Every row comes from one small tree of marks. The marks that hang from a mark follow it in brackets, in alphabetical order. Every link used is in the known rows. Which tree was each row made from?
Known rows:
raroro(dobes rupe zokel(matib)): [ 0.70 -0.86  3.59 -3.05  1.18 -1.64 -0.09 -1.51  1.55  1.20 -1.31  0.01
  2.37  1.19 -0.36  1.06 -0.94  1.06  2.31  0.94 -3.31  0.08 -0.78  0.31
 -3.47  1.99  0.90 -0.29]
rupe(raroro(dobes zokel(matib))): [ 0.68 -0.71  2.83 -2.46  1.46 -2.45 -0.44 -1.35  2.55  0.67 -1.27 -0.24
  2.35  0.56 -1.08  2.56 -1.35  0.72  1.31 -0.25 -3.05 -0.57 -0.85  1.54
 -2.83  2.81  1.01 -0.13]
lufug(zokel(dilit(rapan) matib raroro)): [ 1.00  2.42  2.32 -1.80  2.05 -0.29  0.51 -1.13 -1.00 -0.72  1.19  2.01
  2.30 -0.18 -1.92 -1.85  1.30 -0.68  1.05  1.01 -2.80  3.54 -0.69 -3.08
  1.37 -1.24 -1.84  1.84]
bosate(fozogu): [ 0.01  0.65  0.94 -1.74 -1.52 -2.22  0.51 -1.72  0.22  0.39 -2.54  0.95
  1.30 -0.71  0.17  1.04  0.40 -2.97  1.61  1.83 -2.55  1.90 -2.35 -0.44
  0.45  1.34  1.69  1.34]
dilit(nosor rapan): [ 0.46  1.14  1.28 -0.52  0.72 -2.06  0.28 -1.24 -1.79  0.14 -1.42  1.99
  0.23 -0.98  0.16 -0.74  2.49 -2.10  2.08  1.77  1.36  3.19 -1.28  0.29
 -1.24  1.08  1.87  0.72]
zokel(bosate dilit(rapan) raroro(rupe)): [ 0.89  1.57 -0.01 -0.89  1.93 -0.23  2.44 -0.58 -1.40  0.56 -1.69 -0.29
  1.46 -0.89 -0.52 -0.93  0.32 -0.68  2.66  2.47 -0.75  1.57 -1.14  0.08
 -2.70 -0.16 -1.33  1.15]
zokel(raroro): [ 0.66  0.13  1.59 -2.59 -1.14 -0.57  0.61 -3.23  0.86 -0.15 -3.08  1.14
  1.83 -3.05  0.73 -0.26 -0.85 -2.00  2.07  0.89 -3.04  1.19 -2.16 -1.45
  0.33  2.85  0.19  1.84]
rupe(raroro): [ 0.61 -0.51  1.57 -2.70  0.25 -1.86 -0.14 -1.18  1.31  0.24 -1.99  0.09
  1.22 -1.54  0.12  1.43 -0.69 -0.90  1.80  0.48 -1.66  0.16 -2.44  2.32
 -0.97  1.93  2.08 -0.23]
raroro(rupe): [ 0.56 -0.76  2.23 -3.44 -0.19 -0.95  0.27 -1.15  0.38  0.80 -2.05  0.41
  1.09 -0.99  0.83  0.06 -0.30 -0.64  2.94  1.51 -1.95  0.64 -2.38  1.15
 -1.56  1.20  1.95 -0.19]
raroro(zokel): [ 0.48  0.60  2.47 -2.97 -0.71 -1.04 -0.53 -1.86  1.00 -1.48 -1.37  1.88
  0.12 -1.99  0.70  0.25 -0.48 -1.25  1.89  0.71 -2.84  1.74 -1.39 -1.19
 -0.28  4.30  2.07  0.25]
zokel(dilit matib raroro(rupe)): [ 1.17  0.20  1.54 -2.16  1.53  0.27  1.34 -2.11  0.47  0.43 -1.51  0.53
  3.08 -0.73 -0.15 -0.80 -0.63  0.27  2.35  1.65 -3.76  0.78 -2.27 -0.86
 -1.54 -0.24 -1.17  1.13]
zokel(bosate(fozogu) dilit matib raroro): [ 0.74  2.46 -0.47 -0.50  0.31 -1.19  2.24 -1.30  0.78 -0.06 -1.86 -0.17
  2.80  0.79 -0.48  0.88 -0.31 -1.24  1.24  2.29 -4.60  2.76 -1.77 -2.20
 -0.71 -0.73 -2.17  3.68]
lufug(zokel(bosate(fozogu) dilit matib)): [ 0.73  3.07  1.61 -2.17  0.88 -2.05  1.46  0.59 -0.31 -0.51  1.56  0.03
  1.66  3.01 -1.46  0.80  1.00 -0.46  1.07  2.10 -4.96  3.95 -1.22 -1.78
  0.52 -2.74 -1.23  2.37]
bosate(zokel(matib raroro(dobes))): [ 0.97  0.83  2.73 -2.13 -0.41 -1.92 -0.03 -2.33  2.35  2.69 -2.85  0.24
  4.94 -0.05 -0.93  1.28  0.88 -0.07  1.02  0.44 -5.47  1.63 -0.74 -1.26
 -1.53 -0.36 -0.43  2.32]
lufug(zokel(bosate(fozogu) dilit)): [ 0.35  3.01  1.08 -2.03  0.21 -2.08  1.97  0.14 -1.49 -0.75  1.29  0.12
  1.07  1.45 -1.62  0.58  1.18 -1.79  1.24  2.38 -3.80  3.31 -1.15 -0.87
  1.23 -1.27 -0.54  1.60]
lufug(zokel(dilit raroro(dobes))): [ 1.07  1.05  2.41 -2.46  0.88 -1.16  2.05 -2.68 -1.22  0.17  0.50  0.42
  3.28 -1.43 -2.62 -0.53  0.10 -2.02  1.37  0.54 -4.38  0.41 -0.52 -1.46
  1.66  0.88 -1.94  0.57]
zumes(dobes): [-0.58 -0.27  2.21 -2.80 -0.06 -2.97 -0.34 -1.51  0.42  1.12 -1.16 -0.22
  1.00 -2.21  0.23  0.92  0.13 -3.19  1.89  0.74 -3.76  1.17 -0.93 -0.91
 -0.55  2.15  3.04 -0.10]
lufug(zokel): [ 0.62  0.63  3.49 -4.07 -0.43 -1.32 -0.29 -1.21 -0.16 -0.60  0.43  1.45
  0.85 -0.82 -0.40 -0.35  0.51 -1.22  1.66  0.71 -3.16  2.39 -1.56 -1.05
  1.80  0.89  1.10  0.63]
lufug(zokel(bosate)): [ 0.73  1.43  3.04 -4.09 -0.32 -1.73  0.51 -0.05  0.03 -0.48  0.47 -0.03
  0.26  0.43 -0.43  0.35  0.14 -0.45  2.05  1.07 -3.58  3.18 -1.27 -0.62
  0.55  0.40  0.32  1.61]
zokel(dilit(rapan) matib raroro(rupe)): [ 1.07  0.78  0.97 -0.88  2.39  0.03  1.08 -1.12 -0.56  0.66 -1.36  0.96
  2.78 -0.40 -0.70 -1.36  0.47 -0.05  2.17  1.94 -1.58  1.71 -1.52 -0.95
 -2.03 -0.94 -0.87  0.96]
bosate(zokel): [ 0.70  1.37  2.35 -2.75 -1.39 -1.81 -0.79 -0.85  1.04  1.06 -1.88  1.14
  2.09 -1.05  0.11  0.69  1.93 -0.88  1.44  1.09 -3.92  2.66 -1.65 -0.07
 -0.09  0.19  2.55  0.73]

Which tree is each row?
[ 0.10  3.01  0.14 -0.74 -0.69 -2.17  0.58 -0.64 -0.43  0.88 -1.10  1.37
  2.77  0.10 -0.91  0.98  3.00 -2.05  0.55  2.25 -4.00  2.89 -1.61 -0.37
  0.50 -1.22  1.65  0.62] -> bosate(fozogu zokel(dilit))
[ 0.94  0.60  3.36 -4.48  1.35 -0.07  0.87 -1.38  0.94  0.09 -0.90 -0.42
  2.37  1.74 -0.11 -0.01 -0.91  1.89  2.35  1.77 -4.13  2.37 -1.17 -1.41
 -1.95 -1.03 -2.36  2.86] -> lufug(zokel(bosate matib raroro(rupe)))
[ 1.42  2.55  1.82 -2.01  0.99 -1.00  0.59  0.17  1.20 -1.64  0.73  0.43
  0.58  0.45 -0.06  0.35 -0.58  0.68  1.71  1.02 -4.47  3.01 -1.19 -1.75
 -1.40  1.25  0.23  1.38] -> raroro(zokel(bosate dilit matib))
[-0.01  0.86  1.50 -2.62  0.65 -1.55  0.27 -0.51  1.64 -0.07 -2.06 -0.02
  1.03  2.97  0.70  1.89 -0.73  1.16  2.06  2.48 -3.07  2.49 -1.22 -0.45
 -3.84  0.95  0.39  2.07] -> raroro(rupe zokel(bosate(fozogu) matib))
[ 1.12  2.46  1.57 -1.60  0.35 -0.57  0.16 -1.53  1.22  0.73 -1.47  1.48
  4.06 -0.85 -0.70 -0.17  1.52  0.04  0.77  1.07 -5.61  3.01 -1.70 -2.15
 -0.12 -1.34 -0.48  2.14] -> bosate(zokel(dilit matib raroro))
[ 0.95  0.25  2.30 -2.42  1.53 -2.73  0.35 -0.22  2.79  0.62 -1.06 -1.64
  1.95  1.76 -0.95  3.06 -1.69  1.52  1.50  0.14 -3.38  0.04 -0.49  1.74
 -4.07  2.23  0.19  0.78] -> rupe(raroro(dobes zokel(bosate matib)))
[ 0.71  0.81  2.08 -2.02 -0.95 -1.89  0.53 -2.91  1.19  2.48 -3.36  0.32
  4.40 -1.49 -0.98  1.21  1.10 -1.51  1.20  0.78 -4.59  0.81 -0.81 -0.36
 -0.87  0.99  0.08  1.45] -> bosate(zokel(raroro(dobes)))
[ 0.74  2.58  0.17 -0.74  0.18 -2.20  1.50  0.46  0.56  0.23 -0.46 -0.36
  1.59  1.75 -0.60  1.14  0.44 -1.03  1.46  2.21 -4.23  3.21 -2.15 -0.70
 -0.82 -1.54 -0.28  2.29] -> zokel(bosate(fozogu) dilit matib)
[ 0.54 -1.46  1.94 -2.76  0.19 -1.05  1.66 -3.21  0.55  2.13 -3.55 -0.65
  3.30 -1.54 -0.29  0.50 -1.34 -1.27  2.65  1.30 -2.56 -1.25 -1.30  0.75
 -2.21  2.11 -0.52  0.41] -> zokel(raroro(dobes rupe))
[ 0.51  1.29  1.50 -1.40  2.21 -0.49  0.40 -0.50 -1.50 -0.92  0.17  1.72
  0.31 -0.87 -0.53 -1.18  1.09 -0.45  2.18  1.89 -0.19  1.50 -0.66  0.06
 -2.07  1.77  1.51 -1.36] -> raroro(rupe zokel(dilit(rapan)))
[ 0.50 -0.09  2.23 -2.76 -0.03 -1.41  0.81 -2.72  0.91  2.93 -3.66 -0.29
  4.63 -0.42 -0.74  1.15  0.84 -0.19  1.97  1.40 -3.67 -0.18 -0.86  0.94
 -2.81  0.40  0.04  0.54] -> bosate(zokel(raroro(dobes rupe)))
[ 0.02  3.47 -0.33  0.31  0.87 -2.00  1.47  0.15 -1.19 -1.02 -0.23  1.07
 -0.07  0.58 -0.84  0.59  1.35 -2.04  1.23  2.44 -1.04  3.36 -0.36 -1.21
 -1.35  1.45  0.63  1.15] -> raroro(zokel(bosate(fozogu) dilit(rapan)))
[-0.25  0.43  0.58 -1.39  0.51 -3.49  1.37 -0.97  1.41  0.73 -2.35 -1.50
  1.64  1.53 -1.25  3.86 -0.97 -0.99  1.16  1.40 -2.22 -0.47 -0.38  2.31
 -3.55  3.21  0.43  0.72] -> rupe(raroro(dobes zokel(bosate(fozogu))))
[ 1.34  1.84  3.28 -3.30  1.27 -0.99  0.28 -0.19 -0.22 -0.84  2.29  1.29
  1.83  0.53 -1.45 -0.81  0.83 -0.10  1.44  0.67 -4.63  3.07 -1.57 -1.76
  1.78 -1.53 -0.03  0.69] -> lufug(zokel(dilit matib))
[ 1.10  2.10  1.82 -1.08  1.73 -1.21  0.16 -1.98 -0.54 -2.12  0.90  2.49
  0.92 -0.11  0.11 -0.55  1.36 -0.04  1.52  1.37 -2.48  2.85 -1.11 -1.29
 -1.18  1.68  0.54  0.65] -> raroro(zokel(dilit(nosor) matib))
[ 0.57  2.23  0.93 -1.28  2.36 -0.81  1.18  0.71 -1.31 -0.78  0.15  0.32
 -0.12  0.39 -0.54 -0.45  0.70  0.31  2.49  2.25 -0.47  2.07 -0.53  0.33
 -3.29  1.33  0.73 -0.46] -> raroro(rupe zokel(bosate dilit(rapan)))
[ 0.26  2.02  1.89 -2.93  0.03 -1.47  1.09 -1.69  1.06 -0.29 -1.29  0.23
  2.66  2.11 -0.53  0.92 -0.21 -0.38  0.94  1.95 -4.73  3.89 -1.11 -2.94
  0.00 -0.76 -2.47  4.38] -> lufug(zokel(bosate(fozogu) matib raroro))
[ 0.64  0.71  1.95 -2.45  1.28 -0.14  0.69 -1.36 -0.51 -1.14 -0.03  1.39
  0.76 -1.28  0.03 -0.49 -0.33 -0.08  2.31  1.60 -2.38  0.57 -1.38  0.05
 -1.60  2.53  1.47 -1.29] -> raroro(rupe zokel(dilit))
[ 0.43  3.11  0.40 -0.92  0.53 -1.71  1.08 -0.21  0.78 -1.39 -0.09  0.52
  1.07  1.61 -0.46  1.28 -0.14 -0.30  1.13  1.98 -4.22  3.28 -1.19 -1.96
 -1.51  0.66 -0.18  2.03] -> raroro(zokel(bosate(fozogu) dilit matib))
[ 0.79 -1.42  2.42 -2.77  0.76 -1.06  0.95 -2.71  1.55  2.40 -3.22 -0.80
  4.14 -0.04 -0.31  0.72 -1.42  0.12  2.52  0.94 -3.73 -0.46 -1.44  0.10
 -2.83  0.62 -1.12  1.36] -> zokel(matib raroro(dobes rupe))
[ 0.09  2.88  0.03 -0.76  0.03 -1.85  1.65 -0.66 -0.19 -1.58 -0.35  0.61
  0.32  0.25 -0.39  1.16  0.11 -1.71  1.20  2.35 -3.36  2.60 -1.03 -1.21
 -0.83  2.11  0.54  1.23] -> raroro(zokel(bosate(fozogu) dilit))
[ 1.24  1.56  3.71 -4.15  0.27 -1.79  0.10  0.55  1.16 -0.25  0.88 -0.03
  1.03  1.93 -0.44  0.32  0.03  0.89  1.93  0.88 -4.58  3.85 -1.36 -1.31
  0.01 -1.20 -0.29  2.41] -> lufug(zokel(bosate matib))
[ 1.20  1.36  1.15  0.05  1.76 -1.50  1.60 -1.41 -0.26  1.47 -1.08  0.25
  3.61 -0.78 -2.13 -0.46  0.51 -1.80  1.44  0.67 -2.60  1.25 -0.55 -1.28
 -0.83 -0.28 -1.47  1.16] -> zokel(dilit(rapan) matib raroro(dobes))
[ 0.89  0.78  3.67 -3.95  0.25 -0.38 -0.26 -2.49  1.16 -0.55 -0.70  1.63
  2.66 -0.36 -0.42 -0.54 -0.45 -0.08  1.41  0.62 -4.50  2.74 -1.46 -3.21
  1.01  0.28 -1.37  2.68] -> lufug(zokel(matib raroro))
[ 0.62  1.08  1.46 -1.52  2.15 -0.63  1.00 -2.39 -1.95 -1.67  0.21  1.98
  0.48 -0.85  0.24 -0.76  1.42 -0.06  2.26  2.43 -0.61  1.29 -1.06  0.69
 -2.55  2.43  0.96 -1.03] -> raroro(rupe zokel(dilit(nosor)))
[ 0.63  0.34  2.77 -4.35  0.83 -0.06  1.31 -1.78 -0.19 -0.13 -1.24 -0.27
  1.50  0.36  0.01 -0.20 -0.73  0.62  2.53  1.89 -3.02  1.70 -0.96 -0.63
 -1.28  0.39 -1.66  2.05] -> lufug(zokel(bosate raroro(rupe)))
[ 1.07  2.48  1.69 -2.82  0.84 -0.42  2.12 -1.47 -0.82 -1.31  0.65  0.38
  1.54 -0.80 -1.12 -0.81  0.08 -1.05  1.72  1.41 -4.24  2.63 -0.99 -2.03
  1.23  0.21 -2.33  2.10] -> lufug(zokel(bosate dilit raroro))
[ 1.16  0.41  2.11 -1.34  2.33 -2.15  0.48 -0.80  1.37  0.06  0.31 -0.22
  2.69  0.47 -1.86  1.76 -0.87  0.40  0.99 -0.09 -3.39 -0.73 -0.81  1.36
 -2.29  1.93  0.42 -0.93] -> rupe(raroro(dobes zokel(dilit matib)))
[ 0.64 -0.12  2.69 -2.83  1.22 -1.32 -1.18 -1.20  2.71 -0.87 -1.31  1.13
  1.40  0.00  0.28  1.78 -1.23  1.14  1.27  0.22 -2.68  1.07 -1.65  0.58
 -2.10  2.82  1.64  0.39] -> rupe(raroro(zokel(matib)))
[ 0.13  1.87  1.83 -1.91 -1.21 -2.47 -0.88 -0.49  1.82  1.76 -2.42  1.29
  3.38  1.75 -0.01  1.69  2.16 -0.56  0.69  1.84 -4.54  3.81 -1.68 -0.92
 -0.77 -1.82  1.66  2.27] -> bosate(fozogu zokel(matib))
[ 0.90 -0.80  2.22 -3.13  0.46  0.08  0.32 -2.57  1.70  0.88 -3.10  0.55
  3.04 -0.58  0.94 -0.07 -1.15  0.53  2.55  1.42 -3.40  1.08 -2.29 -0.91
 -2.03  0.73 -0.59  1.82] -> zokel(matib raroro(rupe))
[ 0.84  1.61  1.40 -0.65  3.06 -1.19 -0.38  0.12  0.47 -0.80  0.52  1.48
  1.14  0.10 -1.39  0.48  0.49  0.54  0.96  0.61 -0.88  1.71 -0.99  0.41
 -2.00  1.32  1.33 -0.53] -> rupe(raroro(zokel(dilit(rapan) matib)))
[ 1.21  1.75  2.36 -2.03  0.88 -0.58 -0.17 -1.02  0.96 -1.75  0.69  1.75
  1.24 -0.74 -0.37 -0.19 -0.11 -0.05  1.47  0.64 -4.25  2.43 -1.46 -1.95
 -0.17  1.86  0.86  0.33] -> raroro(zokel(dilit matib))
[ 1.24  2.66  0.29 -0.51  0.93 -1.66  1.61  1.11 -1.31 -0.01  0.07  0.02
  0.25 -0.64 -0.90 -0.32  1.16 -1.69  2.02  1.61 -1.24  3.06 -1.20  0.03
 -0.62 -0.27  0.67  0.60] -> zokel(bosate dilit(rapan))
[-0.10  1.81 -0.14 -1.22  0.25 -0.74  1.35 -2.45 -0.54  1.39 -2.79  1.10
  4.20 -0.06 -0.64  0.43  2.18 -1.07  1.02  2.99 -3.58  1.56 -1.51 -0.16
 -1.32 -1.01 -0.33  1.15] -> bosate(fozogu zokel(dilit raroro(rupe)))
[ 0.42 -0.64  2.23 -2.34  0.83 -2.38  0.08 -1.86  1.53  0.39 -1.44 -0.06
  1.52 -1.01 -1.03  2.36 -1.27 -0.64  1.42 -0.02 -2.18 -1.26 -0.78  2.33
 -2.25  4.41  1.65 -1.00] -> rupe(raroro(dobes zokel))
[ 0.88 -0.08  3.07 -3.07  1.26 -2.03  0.76 -0.34  1.96  1.14 -1.22 -1.43
  1.72  2.43 -0.28  1.78 -1.34  1.87  2.56  1.18 -3.74  0.55 -0.39  0.65
 -4.58  1.45  0.13  0.63] -> raroro(dobes rupe zokel(bosate matib))
[ 0.56  0.15  1.74 -2.37  0.94 -2.80  0.73 -0.80  1.70  0.38 -1.56 -1.61
  1.27  0.16 -0.86  3.10 -1.52  0.06  1.66  0.36 -2.39 -0.74 -0.39  2.43
 -3.54  3.69  0.85 -0.01] -> rupe(raroro(dobes zokel(bosate)))
[ 0.93  2.77  1.49  0.25  2.68 -1.43  0.01 -1.12 -1.47 -1.70  0.98  2.80
  0.63  0.25 -0.61 -1.02  2.43 -0.26  1.30  1.51 -0.17  3.75 -0.39 -1.38
 -1.81  1.09  0.77  0.56] -> raroro(zokel(dilit(nosor rapan) matib))
[ 0.03  3.11 -0.69  0.47  0.29 -1.68  1.44 -3.45 -1.74  0.20 -2.17  2.44
  3.62 -0.56 -0.61  0.39  3.73 -2.20  0.49  3.11 -2.47  2.99 -1.10 -0.89
 -0.65 -0.41 -0.73  2.20] -> bosate(fozogu zokel(dilit(nosor) raroro))
[ 1.57  2.15  0.82 -1.53  0.68 -0.49  1.78 -1.02  1.12 -0.43 -1.11 -0.29
  2.28 -0.61 -0.14 -0.10 -0.81 -0.25  1.95  1.21 -4.85  2.39 -1.95 -2.04
 -0.74 -0.15 -1.94  2.90] -> zokel(bosate dilit matib raroro)
[ 1.20  2.95  2.39 -0.81  3.07 -1.60  0.48 -0.14 -2.69 -0.77  2.66  2.39
  1.16  1.53 -1.73 -1.69  3.64 -0.39  1.24  1.72 -0.66  4.40 -0.45 -1.27
  0.28 -2.45 -0.43  0.84] -> lufug(zokel(dilit(nosor rapan) matib))
[ 1.20  1.56  1.89 -2.54  1.99 -0.55  0.88  0.20  0.74 -0.88  0.28 -0.24
  0.93  1.49  0.04  0.23 -0.68  1.88  2.44  1.78 -3.71  2.06 -1.35 -0.44
 -3.33  0.47  0.07  0.54] -> raroro(rupe zokel(bosate dilit matib))
[-0.32  1.80  0.57 -1.55 -1.74 -1.53  0.13 -2.87  0.93  1.05 -4.06  1.75
  3.76 -0.92 -0.03  1.29  1.58 -2.00  0.66  2.13 -3.93  2.71 -1.57 -1.49
 -0.29  0.76  0.43  2.75] -> bosate(fozogu zokel(raroro))
[ 1.02  0.09  3.83 -3.59  0.57 -1.48  0.59 -2.54  1.07  0.89 -0.59  0.33
  3.70  0.39 -1.74  0.19 -0.61 -0.46  1.37  0.13 -4.99  1.25 -0.52 -1.99
  0.31  0.25 -1.82  2.08] -> lufug(zokel(matib raroro(dobes)))
[ 1.13  2.48  2.43 -3.13  0.77 -1.40  1.49  0.35 -1.09 -0.98  1.99  0.06
  0.46  0.28 -1.31 -0.31  0.75 -0.68  1.82  1.38 -4.06  2.96 -1.31 -0.84
  1.18 -0.70 -0.46  0.94] -> lufug(zokel(bosate dilit))
[ 0.32  1.50  0.89 -0.71  2.58 -1.26  0.19 -0.44 -0.68 -1.28  0.31  1.79
  0.59 -1.49 -1.27  0.27  0.66 -0.91  1.00  0.82  0.18  0.99 -0.84  1.15
 -1.49  2.83  1.81 -1.29] -> rupe(raroro(zokel(dilit(rapan))))
[ 1.36  2.00  1.79 -1.16  0.46 -1.56  0.94 -1.82  1.02  2.11 -1.40  0.35
  5.30 -0.29 -1.87  0.61  1.31 -0.26  0.90  0.74 -6.06  1.39 -0.84 -1.15
 -0.94 -1.36 -1.20  1.53] -> bosate(zokel(dilit matib raroro(dobes)))
[ 0.58  0.78  0.54 -0.94  1.98  0.03  1.68 -1.82 -1.56  0.53 -1.68  1.09
  1.98 -1.93 -0.60 -1.54  0.69 -1.41  2.26  2.02 -0.49  0.89 -1.49 -0.31
 -1.52  0.49 -0.48 -0.03] -> zokel(dilit(rapan) raroro(rupe))
[-0.16  1.85  0.90 -1.81 -1.16 -2.18  0.71 -1.18  0.93 -1.03 -2.04  0.68
  0.11  0.57  0.50  1.84 -0.45 -1.49  1.48  2.16 -2.91  2.70 -1.12 -1.19
 -1.43  3.14  0.98  2.13] -> raroro(zokel(bosate(fozogu)))
[ 1.39  2.46  2.19 -2.96  1.35 -0.20  1.42 -1.07  0.27 -1.10  1.06  0.13
  2.33  0.55 -1.22 -0.58 -0.16  0.56  1.41  1.22 -5.29  3.42 -1.06 -2.82
  0.58 -1.33 -2.85  2.89] -> lufug(zokel(bosate dilit matib raroro))
[ 1.23  1.22  2.42 -1.58  1.18 -1.87  0.47 -1.13  0.89 -0.19  0.53  0.65
  2.27 -0.15 -1.55  0.49 -0.42 -0.39  1.51  0.26 -4.61  0.82 -0.80 -1.20
 -0.87  1.87  0.45 -0.28] -> raroro(dobes zokel(dilit matib))
